Every row comes from one small tree of marks. Brackets hold a mark, then the marks that hang from it, in the order of their numbers. Every link used is in the known rows. Which tree was each row made from?
Known rows:
{K_138 {K_705 {K_165 K_980} K_693}}: -0.90,+0.84,+2.82,+0.58,+5.58,+3.61,+2.77,+1.10,+1.74,+0.01,+0.46,+1.81,-0.66,-0.71,+4.99,-1.28,+2.22,-2.95,+2.46,+0.19,-0.33,+2.13,+1.78
{K_165 {K_980 {K_705 K_279 K_693}}}: -0.28,+0.99,+4.49,-2.76,+5.66,-1.55,+0.92,+0.51,+1.09,-0.51,+2.30,+0.64,-2.67,-2.53,+4.91,+0.44,+5.00,-2.62,+0.70,+0.34,-1.08,+4.13,-1.03
{K_980 K_279}: -0.10,-0.84,-0.53,-2.35,+2.37,+0.10,-1.28,+0.13,-1.09,+0.12,+1.35,+1.78,-1.23,+1.67,+1.73,+1.59,+1.27,-2.02,+0.18,+0.96,+0.55,-0.84,-0.71
{K_980 K_138 {K_705 {K_279 K_693}}}: +0.37,+0.97,+1.04,-2.02,+4.93,+0.84,-1.26,-1.52,+1.09,-1.82,+2.70,+0.33,-0.93,-1.72,+4.19,+2.61,+4.65,-0.25,-0.33,-0.07,+2.14,+3.03,-2.63
{K_165 {K_980 K_138 K_279 K_705}}: -2.24,-0.74,+0.98,-6.13,+6.64,+0.30,+0.15,-0.71,+0.74,+1.96,+5.14,-0.06,-4.93,+0.90,+6.95,+2.36,+2.62,-4.93,+0.15,+2.88,+1.13,+2.22,-3.30
{K_705 {K_279 K_138 {K_165 K_980}} K_693}: +1.72,-0.29,+7.02,+0.40,+5.50,-0.91,+3.23,-0.34,+1.45,-0.72,-0.79,+3.15,-1.42,-2.40,+6.48,+1.57,+5.23,-0.61,+1.28,-1.54,-1.60,+5.44,+1.82
{K_165 {K_980 K_138}}: -1.85,-0.57,+2.10,-3.50,+2.43,+0.03,+1.14,+0.71,+1.74,+1.10,+2.62,-1.87,-2.06,-1.09,+3.71,+0.51,+0.07,-2.96,-0.07,+1.28,+0.23,+2.22,-2.12
{K_165 {K_980 {K_705 K_138}}}: -0.69,-0.59,+1.65,-2.04,+2.14,+0.25,+2.31,+1.08,+1.47,+0.66,+2.53,-1.97,-2.37,-0.35,+4.84,+0.07,+1.77,-2.68,+0.04,+2.53,-2.09,+1.96,-0.09
{K_693 K_980}: +0.16,+0.19,+0.27,-1.20,-1.44,-1.51,-0.97,+0.68,-0.55,+2.01,+1.33,-0.72,-1.17,-0.32,-0.43,+0.55,-0.59,-0.55,-0.19,+0.39,+1.35,+0.33,+1.98
{K_165 {K_980 {K_279 K_693} K_705}}: -1.39,+0.41,+1.77,-2.76,+5.11,+0.75,+0.71,-2.19,+0.71,+2.38,+2.48,+0.07,-5.13,+1.09,+5.31,+4.16,+3.95,-2.44,-0.80,+1.32,-0.22,-1.92,-1.36
{K_705 K_138 {K_279 K_165} K_693}: +2.85,+0.26,+3.54,+0.11,+3.75,-0.76,+0.97,+1.10,+0.82,-4.03,-1.11,+1.83,+1.90,-1.15,+4.16,+0.30,+4.73,-1.14,+0.58,-1.79,-0.54,+4.77,+1.95
{K_138 K_705}: +0.19,+1.29,-0.08,+1.37,+0.16,+3.46,+0.25,-0.56,-0.31,+0.86,+1.07,+2.05,+0.62,-0.36,+1.01,-1.53,+0.46,-0.90,+2.18,+0.30,+0.71,+0.41,+0.83
{K_279 {K_165 K_980} K_693}: -0.97,-0.24,+4.40,+1.82,+1.40,+0.11,+3.25,-2.67,+1.26,+1.87,-2.15,-1.40,-3.73,+0.60,+3.48,+3.06,+1.86,+0.32,-1.67,-1.19,-0.99,-1.52,+0.98
{K_693 {K_980 K_138}}: -0.37,+0.07,-0.37,-3.04,-0.02,-1.17,-1.75,+1.18,+0.57,+1.35,+3.08,-1.35,-0.69,-0.93,+1.08,+0.66,-0.65,-2.12,+0.01,+0.68,+2.96,+2.41,+0.42
{K_165 {K_980 K_705}}: -1.84,-0.12,+1.95,-1.63,+2.38,-0.33,+2.09,-0.56,+0.88,+2.31,+2.15,-1.91,-4.14,-0.49,+3.01,+0.82,+1.32,-1.77,+0.01,+1.66,-1.52,+0.57,-0.96
{K_693 {K_980 {K_279 {K_138 K_705}}}}: +1.62,+0.32,-0.14,-1.40,+2.11,+2.67,-0.95,-0.54,-1.61,+2.57,+3.58,+5.36,-0.67,+0.19,+4.06,+1.39,+1.88,-2.37,+3.36,+1.94,+2.39,+1.20,+3.77
{K_980 K_138 {K_705 K_165 K_693}}: -0.41,+0.39,-0.15,-1.89,+8.11,+0.81,-0.35,+1.33,+2.63,-3.09,+1.30,+0.53,+0.26,-0.13,+4.85,+0.68,+3.30,-1.21,+0.46,-1.27,+2.53,+5.23,-0.23
{K_980 K_279 {K_705 K_693}}: +0.12,+1.57,-0.15,-2.48,+6.16,-0.72,-1.78,-0.67,+0.22,-1.10,+2.28,+2.19,-1.39,+0.98,+3.60,+2.04,+4.10,-2.41,+1.17,-0.74,+1.49,+1.34,+0.33
{K_980 K_138 {K_279 K_693} K_705}: -0.47,+0.85,-0.92,-3.31,+6.11,+1.10,-2.23,-2.46,+0.83,-0.49,+3.15,+0.52,-2.26,+1.20,+4.69,+4.51,+3.69,-1.65,-0.63,+0.23,+3.28,+0.14,-1.93
{K_138 {K_705 {K_279 K_165 {K_693 K_980}}}}: +1.83,+1.30,+3.37,+1.83,+0.34,+1.76,-0.18,-2.19,-0.99,+2.21,+0.39,+2.49,-1.47,-0.69,+3.38,+2.21,+3.58,+0.15,+0.99,-0.56,+2.41,+0.84,+2.58
{K_705 K_138 K_693}: +1.87,+1.07,+0.06,+0.00,+1.93,-0.56,+0.08,+1.85,+1.50,-3.59,-0.12,+0.37,+3.42,-1.33,+1.50,-0.57,+2.18,-1.97,+0.60,-1.71,-0.19,+2.34,+2.23

Write each row's tree:
+2.05,+0.63,+4.28,-0.66,+1.98,-3.16,-0.43,+0.65,-0.25,-0.01,-0.18,+1.57,-1.20,-0.86,+2.46,+1.69,+3.97,-0.86,+0.63,-1.91,+1.51,+4.00,+3.04  {K_705 {K_279 K_165} {K_693 K_980}}
+0.33,-0.63,+1.28,-1.75,+1.39,-1.61,-0.98,-0.78,-1.42,+3.04,+0.69,+1.18,-3.96,+2.46,+2.70,+3.56,+1.14,-1.74,-0.08,+0.39,+2.15,-0.52,+2.22  {K_693 {K_980 {K_279 K_165}}}
+0.85,+0.33,+2.91,+1.87,+2.02,+2.80,+0.93,-1.20,-0.75,+1.01,-0.09,+3.15,-0.63,-0.09,+3.86,-0.35,+3.06,-0.23,+2.27,+0.28,+0.52,+2.80,+0.41  {K_138 {K_705 {K_279 K_165}}}
-0.22,+1.07,+1.19,-2.88,+8.58,-0.92,-0.98,-1.12,+1.27,-1.20,+1.70,+1.45,-2.88,+1.84,+6.82,+3.95,+5.01,-2.54,+0.58,-1.57,+3.53,+4.17,+0.05  {K_980 K_138 {K_279 K_165} {K_705 K_693}}
+1.02,+1.31,+2.95,+1.23,+4.00,+3.95,+0.12,-2.59,+0.81,-0.75,+0.84,+2.59,+0.25,-0.81,+5.27,+1.80,+4.44,-0.55,+1.44,-1.32,+2.99,+3.21,-0.40  {K_980 {K_138 {K_705 {K_279 K_165 K_693}}}}
+0.14,+1.72,+1.14,-1.45,+7.11,+2.50,-0.86,-1.01,+0.65,-0.55,+1.99,+3.47,-0.11,+0.97,+6.21,+2.06,+3.97,-3.54,+2.26,-1.88,+4.07,+3.65,+0.80  {K_980 {K_138 {K_705 K_693}} {K_279 K_165}}
+0.21,-1.27,+4.23,-0.47,+4.38,+1.74,+2.18,+0.28,+1.20,-0.58,-0.28,+0.75,-2.08,-0.54,+4.54,+1.68,+3.55,-0.46,-0.51,+1.23,-1.50,+0.48,-1.47  {K_705 {K_165 K_980} {K_279 K_693}}
+1.14,-0.37,+1.35,+0.36,+5.53,+1.79,+0.07,-1.00,+0.38,-2.07,-0.32,+1.63,-1.19,+0.20,+3.94,+1.70,+5.09,+1.50,-0.34,+0.56,+0.31,+1.09,-1.10  {K_980 {K_705 K_165 {K_279 K_693}}}
+2.81,-0.22,+2.75,+1.51,+2.39,+1.25,+0.29,-1.83,-0.11,-1.88,-0.07,+3.78,+1.53,-1.94,+2.80,+2.13,+3.82,+2.18,+0.62,-0.72,-0.11,+1.30,+1.04  {K_705 {K_279 K_138 K_693}}
+2.03,-1.23,-0.39,-0.75,+4.63,+4.17,-0.47,-0.07,-1.41,+1.71,+2.42,+5.65,-0.90,+1.43,+5.56,+1.07,+2.04,-1.69,+3.33,+2.14,+2.39,+1.91,+3.51  {K_693 {K_980 {K_279 {K_138 {K_705 K_165}}}}}
+3.34,-0.59,+1.82,-2.34,+4.18,-0.75,-0.87,+4.00,+0.68,-3.99,+0.99,+1.66,+2.18,-1.46,+3.84,-0.39,+4.09,-2.62,+0.98,+0.51,+0.57,+5.13,+2.77  {K_705 K_138 K_165 K_279 {K_693 K_980}}
+0.60,+1.52,+1.94,-3.52,+6.74,-0.80,-1.40,+0.56,+1.65,-2.98,+3.39,+1.31,-0.09,-2.33,+4.64,+0.40,+4.93,-2.44,+1.21,-0.83,+2.26,+6.49,-1.81  {K_980 K_138 {K_705 K_279 K_693}}
-2.13,+0.42,+2.07,-2.25,+2.58,+3.17,+1.56,-0.12,+1.57,+1.94,+3.72,-0.18,-1.47,-1.13,+4.59,-0.68,+0.34,-4.05,+2.00,+1.75,+1.08,+2.77,-1.26  {K_165 {K_980 {K_138 K_705}}}
+0.98,-2.60,+3.02,-2.57,+4.62,+1.88,+2.54,+2.78,+1.12,-2.04,+0.79,+0.52,-0.38,-0.72,+5.72,-1.15,+3.17,-3.09,+0.13,+3.32,-2.80,+3.37,-1.46  {K_705 K_138 {K_165 K_980} K_279}
+1.18,+0.63,+3.90,-2.89,+3.73,-2.50,-1.16,+0.72,+0.83,-0.69,+1.59,+0.74,-1.05,-1.70,+4.13,+1.82,+4.08,-1.81,+0.42,-1.92,+3.42,+6.29,+0.88  {K_705 {K_279 K_165} {K_693 {K_980 K_138}}}
-0.67,-0.66,-1.45,-2.60,+6.99,+5.00,-1.21,+0.34,+0.15,-0.28,+3.23,+3.84,-0.07,+2.08,+6.06,+0.29,+1.72,-3.52,+2.52,+2.13,+3.24,+2.01,-1.33  {K_980 {K_138 {K_705 K_165}} K_279}
-0.47,-1.71,+3.44,-2.91,+6.42,+2.00,+1.69,+0.52,+2.63,-1.32,+1.35,+0.28,-1.33,-0.97,+5.90,+1.91,+3.60,-1.68,-0.58,+1.45,+0.23,+2.42,-3.30  {K_705 {K_165 {K_980 K_138}} {K_279 K_693}}
+2.49,-0.87,+1.93,+1.32,+6.53,+2.79,+1.11,-1.34,+0.64,-2.38,-0.64,+3.78,-0.20,-0.70,+5.75,+2.85,+5.84,+2.82,+0.50,+0.36,+0.15,+2.88,+0.50  {K_980 {K_705 K_165 {K_279 K_138 K_693}}}
+2.89,-0.64,+4.28,+3.06,+2.88,+0.88,+1.58,-2.83,+0.12,-1.45,-2.25,+3.58,+0.03,-0.59,+4.16,+3.64,+4.70,+3.20,+0.13,-1.83,+0.23,+1.68,+1.95  {K_705 {K_279 K_138 K_165 K_693}}
+1.48,-0.34,+1.24,+1.56,+4.04,+3.89,+1.12,-2.75,-1.03,+1.44,+0.04,+5.82,-1.08,+2.09,+6.50,+1.90,+3.16,-0.30,+2.98,+0.02,+1.09,+1.81,+2.94  {K_980 {K_279 {K_138 K_705} K_165}}
+1.95,+0.46,+1.07,+1.17,+0.90,-0.25,+0.55,-1.86,+0.69,+0.98,-0.28,-2.02,-2.30,+0.49,+3.65,+3.98,+2.90,+0.52,-1.34,-0.75,+1.32,+0.48,+4.05  {K_279 K_165 {K_693 {K_980 {K_705 K_138}}}}
+1.06,+2.53,+0.94,+0.09,+0.97,+0.27,-1.12,+0.65,+0.19,+0.80,+2.18,+1.75,+0.99,-1.74,+0.98,-0.61,+1.34,-2.30,+2.79,-1.15,+2.42,+2.09,+3.70  {K_138 {K_705 {K_693 K_980}}}
+0.47,-0.63,+2.98,+2.52,+4.63,+5.66,+3.78,-1.38,+1.43,+0.73,-0.27,+3.11,-0.60,-0.94,+6.36,+1.37,+2.42,+0.32,+2.02,+0.68,-0.49,+0.57,+2.48  {K_279 {K_138 {K_705 {K_165 K_980}}} K_693}
-1.91,-0.39,+3.25,+0.10,+3.12,-0.55,+3.45,-1.59,+1.19,+3.24,-0.36,-1.65,-5.62,+0.90,+4.90,+1.92,+2.29,-0.60,-0.68,+0.58,-1.33,+1.48,-0.06  {K_279 {K_165 {K_980 K_705}}}
-0.79,-0.38,+0.28,-4.02,+5.08,-0.87,-1.62,-1.51,-0.29,+3.10,+3.55,-0.01,-5.27,+2.54,+5.67,+4.09,+2.84,-2.98,-0.06,+1.23,+3.91,+3.02,+0.24  {K_693 {K_980 K_138 {K_279 K_165} K_705}}
+2.07,-0.33,-0.01,+0.21,+4.79,+1.27,+0.40,+2.65,+1.71,-4.82,-1.19,+0.93,+3.40,-0.49,+3.45,-0.91,+2.43,-0.95,+0.35,-0.70,-0.30,+2.82,+2.32  {K_705 K_138 K_165 K_693}
-0.18,-0.62,-1.33,-2.80,+8.89,+2.94,-1.16,-1.29,+1.42,-1.60,+1.95,+1.37,-2.01,+2.66,+6.28,+4.12,+4.32,-1.16,-0.62,+0.51,+3.29,+0.67,-1.77  {K_980 K_138 {K_279 K_693} {K_705 K_165}}
-1.94,-2.36,+1.08,-5.12,+7.40,+1.72,+0.65,+1.17,+1.30,+0.56,+2.98,+0.82,-3.10,+1.86,+6.69,+1.92,+1.90,-4.03,+0.14,+2.85,+0.85,+1.52,-2.70  {K_705 {K_165 {K_980 K_138 K_279}}}
+0.90,+0.35,+1.80,+1.78,-1.25,-1.06,+0.55,-2.12,+0.09,+2.38,-1.44,-0.77,-2.55,+0.45,+0.84,+3.93,+1.23,+1.69,-1.37,-1.97,+2.18,-1.29,+3.46  {K_279 K_165 {K_693 K_980}}
+0.13,+0.80,-0.35,-1.25,+4.38,+0.76,-1.43,-2.52,-0.45,+0.33,+1.42,+1.32,-2.41,+1.89,+3.17,+3.80,+3.52,-0.27,-0.59,+0.16,+1.17,-2.07,-0.32  {K_980 {K_279 K_693} K_705}
+0.33,-0.70,+4.23,-1.96,+4.60,+0.44,+2.29,-0.71,+0.65,+0.93,+2.68,+2.37,-2.96,-2.13,+6.28,+1.12,+4.32,-0.95,+1.25,+2.61,-2.13,+4.48,-0.80  {K_165 {K_980 {K_705 {K_279 K_138}}}}
+1.37,-0.31,+1.65,-3.93,+5.93,-1.10,-2.05,+2.94,+1.14,-2.60,+2.20,+1.96,+0.52,-1.98,+3.90,+0.39,+3.64,-2.31,+1.04,-0.23,+3.68,+6.37,-0.22  {K_705 K_165 K_279 {K_693 {K_980 K_138}}}
+0.69,-1.23,+2.37,-0.84,+5.11,+1.02,+2.55,+3.10,+2.65,-2.62,-0.18,-0.16,+0.55,-0.73,+4.95,-0.59,+2.65,-2.88,+0.39,+0.44,-1.99,+2.82,+1.55  {K_705 K_138 {K_165 K_980} K_693}
+0.11,+0.67,+1.36,-0.57,+2.62,-0.60,-0.08,-2.63,+1.43,+2.00,+1.38,-1.89,-3.68,+0.61,+4.10,+4.78,+2.50,+0.59,-1.31,-1.45,+4.54,+1.66,+1.54  {K_279 K_165 {K_693 {K_980 K_138 K_705}}}
-0.70,-0.42,+1.64,-0.60,+6.28,+5.20,+1.73,-1.21,+0.41,+1.40,+1.45,+2.67,-2.52,+1.68,+6.32,+2.11,+3.06,-2.94,+1.05,+1.56,+0.34,-2.14,-0.02  {K_138 {K_705 {K_165 {K_980 {K_279 K_693}}}}}
+1.48,+2.42,+2.60,-0.07,+3.60,+1.75,-0.75,+0.61,-0.15,-2.12,+1.38,+3.98,+2.27,-2.55,+2.62,-1.44,+3.78,-1.84,+3.05,-0.84,+1.18,+3.40,+0.71  {K_138 {K_705 K_279 K_693}}
+1.80,+0.04,+0.79,-1.71,+2.95,+0.50,-0.14,+1.12,+0.06,-2.45,+2.27,+0.55,-0.05,-1.18,+3.92,-0.37,+3.45,-1.60,+0.54,+2.13,-1.12,+3.85,-0.72  {K_980 {K_705 K_138 K_279}}
